What can hang from each mark:
j_152: j_216 j_791
j_791: j_152 j_198 j_344
j_231: j_152 j_344
j_74: j_152 j_198 j_344
j_352: j_344
j_694: j_152 j_198 j_344
j_198: j_74
j_344: j_74 j_352
j_673: j_344

Known rows, with every way that one mark hangs from another:
[j_74 j_198]: [  7  20  20   7  -7 -14 -11 -12 -41   2  23  -5  19 -26   1  -3 -32 -40
 -16  11 -11  -3  -4   5 -14  13 -14 -14  22 -23  27 -10 -11]
[j_791 j_152]: [  2   7  -2  -4   5  12 -21  19   3  18  23   3  21 -25 -22  -6 -12 -54
 -32 -17 -56   5 -10  -6 -17  46 -22  -6 -11  18  24  -2 -11]
[j_231 [j_344 j_352]]: [ 12   2 -21  20 -16   6   2  20 -19   7  19 -13  24 -15 -21  -6 -15 -40
 -23  29 -27 -47  45   1  11  27 -30  -9  73   1   3   7  -7]
[j_74 j_152 j_198]: [  2  30  16   0  -6 -34 -12 -33 -46   4  33  -4  13  -8   6  16 -14 -29
 -25  20  17   8  -3   4 -11  -4  -4 -34  16 -47  26  -6 -18]
[j_352 [j_344 [j_74 [j_152 j_216] j_198]]]: [ 11 -18  34  -4 -25   0  28 -34 -30  19   6 -15   9  16  14  20  -8   8
 -42  25   1   9 -20  25  -7 -13  -7 -14   9 -40  19 -34 -32]
[j_344 j_352]: [ 10  11 -21  13 -11   7  -9  17  -2   8  19  -6  29 -25  -9  -6 -24 -48
 -20  15 -35 -29  10   3   5  36 -22  -5  56  11   5  -3   0]
[j_673 [j_344 [j_74 j_152 j_198] j_352]]: [  4 -13   5  11 -24 -39  -5 -31  19  -2  16  -8  10   8   9  45 -12 -21
 -32  20  21  16  29  22 -13   6   4 -14  30 -36  11 -14 -25]
[j_198 [j_74 j_152]]: [  7   4   0 -19 -15  -8 -24 -11 -55  22  32  11  27   2 -37   2   4 -37
 -24  25   2 -21  -1   7 -20  28 -20 -18  18  -8  14  -4  -7]
[j_673 [j_344 j_352]]: [  4 -10 -14  19  -4  11  -9  16  -5   5   8 -10  18 -27  -7   9 -19 -35
 -33  15 -34 -28  12   9 -28  42 -24   5  18  30  16  -3 -28]
[j_352 j_344]: [  2  -3  10  11 -13  13  22  18 -58  14  20 -14  11 -19 -17 -21  -6 -22
 -23   9 -39 -32 -42  11 -10  32 -27 -16  15  27  24 -17 -18]
[j_198 [j_74 j_152 [j_344 j_352]]]: [  2   2 -16   2 -43 -22 -14 -25 -26   3  24  25  17  -7 -37  14 -14 -30
 -49  33  10 -11  22   9  10  30 -15 -14  54  41   3  11  -1]
[j_152 j_216]: [ 11   2   9  -9   4  50  -9  14 -37  32  -6  -5  20 -14   5  -9 -26 -27
 -30  20 -52  -4   0   9 -28  21 -37  -1  -2  11  18 -15 -20]
[j_231 [j_152 [j_791 [j_344 j_74 j_352]]]]: [ -4 -20 -13   6 -13   7 -23  14  62   1   8  14  18  -8   5 -23 -38 -23
  11   7   4   9  -2   2  -8  53 -12  17  25  -8 -13  -1  32]
[j_352 [j_344 j_74]]: [  2 -20  17   4 -22   9  27  29 -25  15  18 -14  11  -5 -12 -14   2 -22
  -8  10 -41  -6 -35  21  -3  36 -22 -10  31  26  12 -32  -6]
[j_352 [j_344 [j_74 [j_152 j_791]]]]: [ 12  -8  10  -5 -21  -5  20 -10  10   9  23  -2   9  17   2  -7  14  -2
  -4  12   8  -8 -51  13  -3  26 -19  -9   6  -2   4 -20   2]
[j_352 [j_344 [j_74 j_198]]]: [  5 -13  33   8 -31 -20  28  -5 -30   6  19 -12   9  -6 -10  -4 -11 -20
 -13   0 -20  -4 -29  25  -5  13  -8  -9  34 -13  20 -32 -10]
[j_152 j_216 [j_791 j_344]]: [ 15  -7  14  -7   5  61 -14   0  -1  16 -19   4  11  -5  15 -18 -45  12
 -30  -4 -33   7  -2 -10 -55  25 -36  27  -5 -17  15  -2  -6]
[j_344 [j_74 j_152 j_198] j_352]: [ 10   3  -4   9 -23 -41   2 -33  20   4  27 -11  17   9   8  26 -12 -31
 -19  19  21  14  25  18  17   3   4 -24  64 -50  -1 -13   2]
[j_694 j_152]: [  8   6   2  -4   6  17 -23  13 -31  18  28  -8  21 -26  -6  -4 -33 -67
 -15  15 -38  -2 -28   2 -11  37 -23   6  53  12  24 -17  34]
[j_152 j_216 [j_791 [j_344 j_74 j_352]]]: [ 25 -28  -7   2 -12  56  -3   8  66  11 -21   1  12   9  16  -5 -39   5
 -26  -3 -31  12  26   5 -26  31 -25  38  45 -22 -12 -12  10]
[j_694 j_152 j_198]: [ 21  -3 -26 -11  30  20 -23  -1 -28  20  34 -12  29 -32   1   9 -23 -48
 -18  19 -50   7 -39  17 -17  35 -24  33  28  20  43 -34  36]
[j_694 j_198 [j_344 j_74 j_352]]: [ 20 -34 -49   4   0  17  -5   6  27  26  19 -15  37 -19   2  15   5   7
 -21  22 -44   2  26  33  22  38  -8  44  11  23  22 -42 -18]
[j_74 [j_152 j_216] j_198 j_344]: [  1  18  31  -6 -22  -5  -4 -51 -50   2   9  14  -1  -4  26  23 -40 -11
 -57  36   8  39   8   6 -12 -16 -13 -29 -10  -4  26  -1 -29]
[j_352 [j_344 [j_74 j_152]]]: [  1 -13  13  -2 -20 -11  28   4 -26  18  27 -15   5  13  -8   3  21 -15
 -21  19 -10   5 -30  15   0  22  -8 -23  23   1   8 -23 -13]
[j_352 [j_344 [j_74 j_152 j_198]]]: [  3  -7  26   4 -29 -40  30 -25 -34   5  29 -16   5  13  -1  16   3  -9
 -24  15  16   9 -30  20   4  -3   4 -29  26 -38  17 -28 -15]
[j_152 [j_791 j_198]]: [ 15   8   6  -8  47  21 -20   4  -9   3  21  11  24 -12 -13 -13 -36 -16
   0 -12 -45 -13 -29   1 -24  48 -25  15  11  35   5  -8   4]
[j_791 [j_152 j_216] [j_198 j_74] j_344]: [ 13 -49   8 -24  34  60 -27   6 -29  21  -3  20  16 -13 -58  16 -45   5
 -75 -41 -79   5  30 -11 -60  48 -32  49   4  12  14  -7 -32]
[j_352 [j_344 [j_74 [j_152 j_791] j_198]]]: [ 12  -3  26   4 -31 -30  21 -43  11  -2  25   1   7  15  10   4  -2   5
  -6   6  30  -1 -48  21   0   4  -1 -17   4 -36  10 -26   0]
[j_231 [j_152 j_791] [j_344 j_74 j_352]]: [  1 -11 -22   9 -22  -6 -23  10  55   7  22  14  29  -4   0 -23 -18 -41
  23  39   9 -33  18  15  24  46 -26   0  31  10 -13  -1  31]

Rows:
[ -5  30  32   6 -22 -42  -6 -45 -58 -12  31   9  -5 -14  10  15 -26 -24
 -39  27  21  37  -1   2  -6  -5   1 -40  13   1  33   4  -9] | [j_74 j_152 j_198 j_344]
[  8 -15  30  -8  -8   4   2 -29 -22  11  -6 -12  -6  17  18  25 -31   9
 -46  12   3  59  35   3 -39 -16  -1  -5  23 -80  15 -18 -23] | [j_791 [j_344 [j_74 [j_152 j_216] j_198]]]
[  1  24   4  19 -34 -43   0 -48 -21 -17  26   8   4 -17  10  27 -36 -24
 -47  31  24  19  19   5  21   0   0 -30  46  -1  17  10  -6] | [j_74 j_152 j_198 [j_344 j_352]]
[  6  -8  21   4 -20 -13  -4   0 -14  17  16  -8  18 -13   2   5 -15 -13
 -18  17 -11  18  21  27   3  14   4   7  -1 -24  24 -29 -22] | [j_694 [j_344 [j_74 j_198]]]
[  1 -20  24   4 -10 -18  -8   0  26  -3  13  -1  -3 -11 -13  15 -32 -23
 -39 -38 -30  55  24  -4 -35  20   6   6  27 -51  25 -12  -4] | [j_791 j_152 [j_344 [j_74 j_198]]]
[  6  -4 -17 -21 -13 -13 -22 -41 -60  10  32  23  14 -12 -30  22   0  -9
 -39  35  -5  17  -7  13 -18  23 -16   5  -3  46  38 -10  -1] | [j_694 [j_198 [j_74 j_152 j_344]]]
[ -7 -15 -17  12 -20 -11 -14  26  14  15  26  -3  22  -5 -10 -17 -12 -57
  12  46  -7 -21  36  11  27  42 -20 -14  52  11 -10  -5   8] | [j_231 j_152 [j_344 j_74 j_352]]
[ 20 -34 -10   4  32  19  -3  13  50 -11   3   3  11   0  -9   0 -47   6
 -12 -24 -43  11  22  -1 -17  52 -12  43  78   1 -18 -12  19] | [j_152 [j_791 j_198 [j_344 j_74 j_352]]]
[ 20  22  18 -10  -6  13 -18 -56  -2  14   6  10  19   9  31  13 -31   1
 -28  21  21  -3 -18   5 -23 -10 -22  -9 -26 -49  18  -8 -15] | [j_74 [j_152 j_216 j_791] j_198]
[  3  14  11  26 -35 -28   2 -24 -16 -18  17   9   9 -32   5  10 -47 -38
 -41  19 -11   6  17   5  15  11 -12 -13  53  24  17   3  -3] | [j_74 j_198 [j_344 j_352]]
[  6 -21   7  18 -23 -20  -5  -8  23  -2   7  -5  15 -12   8  29 -28 -28
 -23   4 -13   1  27  23 -21  19  -5   4  36 -13  13 -20 -17] | [j_673 [j_344 [j_74 j_198] j_352]]
[ 23 -17 -25 -34   9  33 -27 -37 -48  44  13   6  36   4 -19  21   7   2
 -48  34 -22 -11  -5  22 -35  12 -35  26 -24  -7  30 -27 -23] | [j_694 [j_198 [j_74 [j_152 j_216]]]]
[ 12  -6  -1 -29 -13  29 -21 -20 -52  38   8  11  29  10 -23   5  -5 -20
 -43  34 -10 -19  10   8 -30  16 -32  -6   0  -9  15 -10 -22] | [j_198 [j_74 [j_152 j_216]]]
[ 15 -17   1  -8   4  60 -15   9 -34  41   6 -12  28 -24   5   0 -34 -20
 -44  36 -51  -3  -2  18  -5  27 -26  34  -6  20  34 -31  -8] | [j_694 [j_152 j_216] j_344]
[ 10 -17  15 -15   5  29   0   1 -16  23  -8 -15  -2  23  10  13 -17   2
 -44  16 -20  57  31  -4 -36   8 -10  -1  21 -44   9 -14 -16] | [j_791 [j_344 [j_74 [j_152 j_216]]]]
[ -4 -15 -16   9 -15  35 -17  10 -17  26   8  -1  30 -17  -2 -18 -33 -36
 -24  59 -18 -45  36   9  13  28 -41  -7  15  11   5   7 -16] | [j_231 [j_152 j_216] [j_344 j_352]]
[ -2  -1 -21  17  -7   9 -29   5  30  -5  18  19  21 -25  -1 -28 -44 -19
  -7  11   5 -18 -12  -4 -15  52 -21   8   7  -4   5  14  21] | [j_231 [j_152 [j_791 [j_344 j_352]]]]
[ 12   8  16 -19  33  32 -16 -39 -20   2   3  25   3   7  12   9 -43  15
 -41  19 -25  30  -9  -3 -16  21 -31   4 -19  57   7  -2 -13] | [j_74 [j_152 j_216 [j_791 j_198]] j_344]
[  4 -26 -10  13 -13   6  -3  25  25  12   5  -8  14  -7  -2  17  -9 -39
 -19  12 -35  -2  24  17 -21  43 -16  10  34  26   6 -18 -19] | [j_673 [j_344 j_74 j_352]]
[ 19  -2 -20   7 -20 -11  -1 -11  55   7  21  -1  20  26   3  10   1 -16
  -5  29  17 -21  35   6  21  24 -14  -7  62 -26 -14   0  15] | [j_231 [j_344 [j_74 [j_152 j_791]] j_352]]
[ 21   7  23 -19 -13   6 -13 -50  34  19   0   3  17  22  33  18 -21  -4
 -14  16  15  25 -10  16 -16  -5 -13  -1  -9 -53   6 -23  -1] | [j_344 [j_74 [j_152 j_216 j_791] j_198]]
[ 11   1 -18   1 -10 -16  -5   0  25  11  23 -14  18  11   1  17   3 -38
 -17  26  -3  12  21  12  16  27  -5 -17  66 -15  -8  -9   3] | [j_344 [j_74 j_152] j_352]
[ 16 -28 -60  -9  -9   3 -20 -29 -19  27  32   5  49 -13 -35  32  19  18
 -49  37   2 -38  25  31  19  23  -9  33  -4   3  28 -22 -28] | [j_694 [j_198 [j_74 j_152]] [j_344 j_352]]
[ 20  12  -8   8 -26 -32 -12 -44  66  -4  24   7  21  13  21  19 -12 -17
  -5  11  31   2   0  17  15   9  -1  -8  46 -51  -7 -12  18] | [j_344 [j_74 [j_152 j_791] j_198] j_352]
[ 22 -28  13 -16  54  69 -23  -3  -7   6  -2   3  18  -8   4   4 -77   7
 -36 -16 -56  17 -14 -11 -46  38 -34  58  37   5  11 -16  29] | [j_694 [j_152 j_216 [j_791 j_198 j_344]]]
[ 14  17   1 -15  46   3 -26 -20 -14   2  29   6  19   3  -5   5 -19  -4
  -7   3 -12  -3 -26  -1 -17  35 -15  -6   0   7   3  -5  -3] | [j_74 [j_152 [j_791 j_198]]]
[ 20  -9 -18   6  -5  39  -9 -24  32   9 -12   2  10  12  21   8 -35  22
 -50   9   1   0  14  -7 -23  15 -25  19  20 -45   2   9  -5] | [j_74 [j_152 j_216 [j_791 [j_344 j_352]]]]
[ 25 -24 -10   3  39  64  -9   0  21   1 -15   7  20  -6   2   2 -63  28
 -42 -19 -56 -13  23  -3 -32  37 -36  49  38   3  -8  -1  -9] | [j_152 j_216 [j_791 j_198 [j_344 j_352]]]
[ 11  24  31  -7 -22   1 -13 -67 -11  -4   0  27   0   4  36  12 -45   7
 -43  29  22  28 -12   9 -15 -11 -23 -13 -26  -1  24  -2 -10] | [j_74 [j_152 j_216 j_791] j_198 j_344]
[ 21   2  -3 -32 -17  38 -32 -32  -6  33   5  25  33  15 -13  -1  -8  -4
 -27  25   3 -32 -13   7 -35  24 -39  11 -18 -10   9  -7  -5] | [j_198 [j_74 [j_152 j_216 j_791]]]
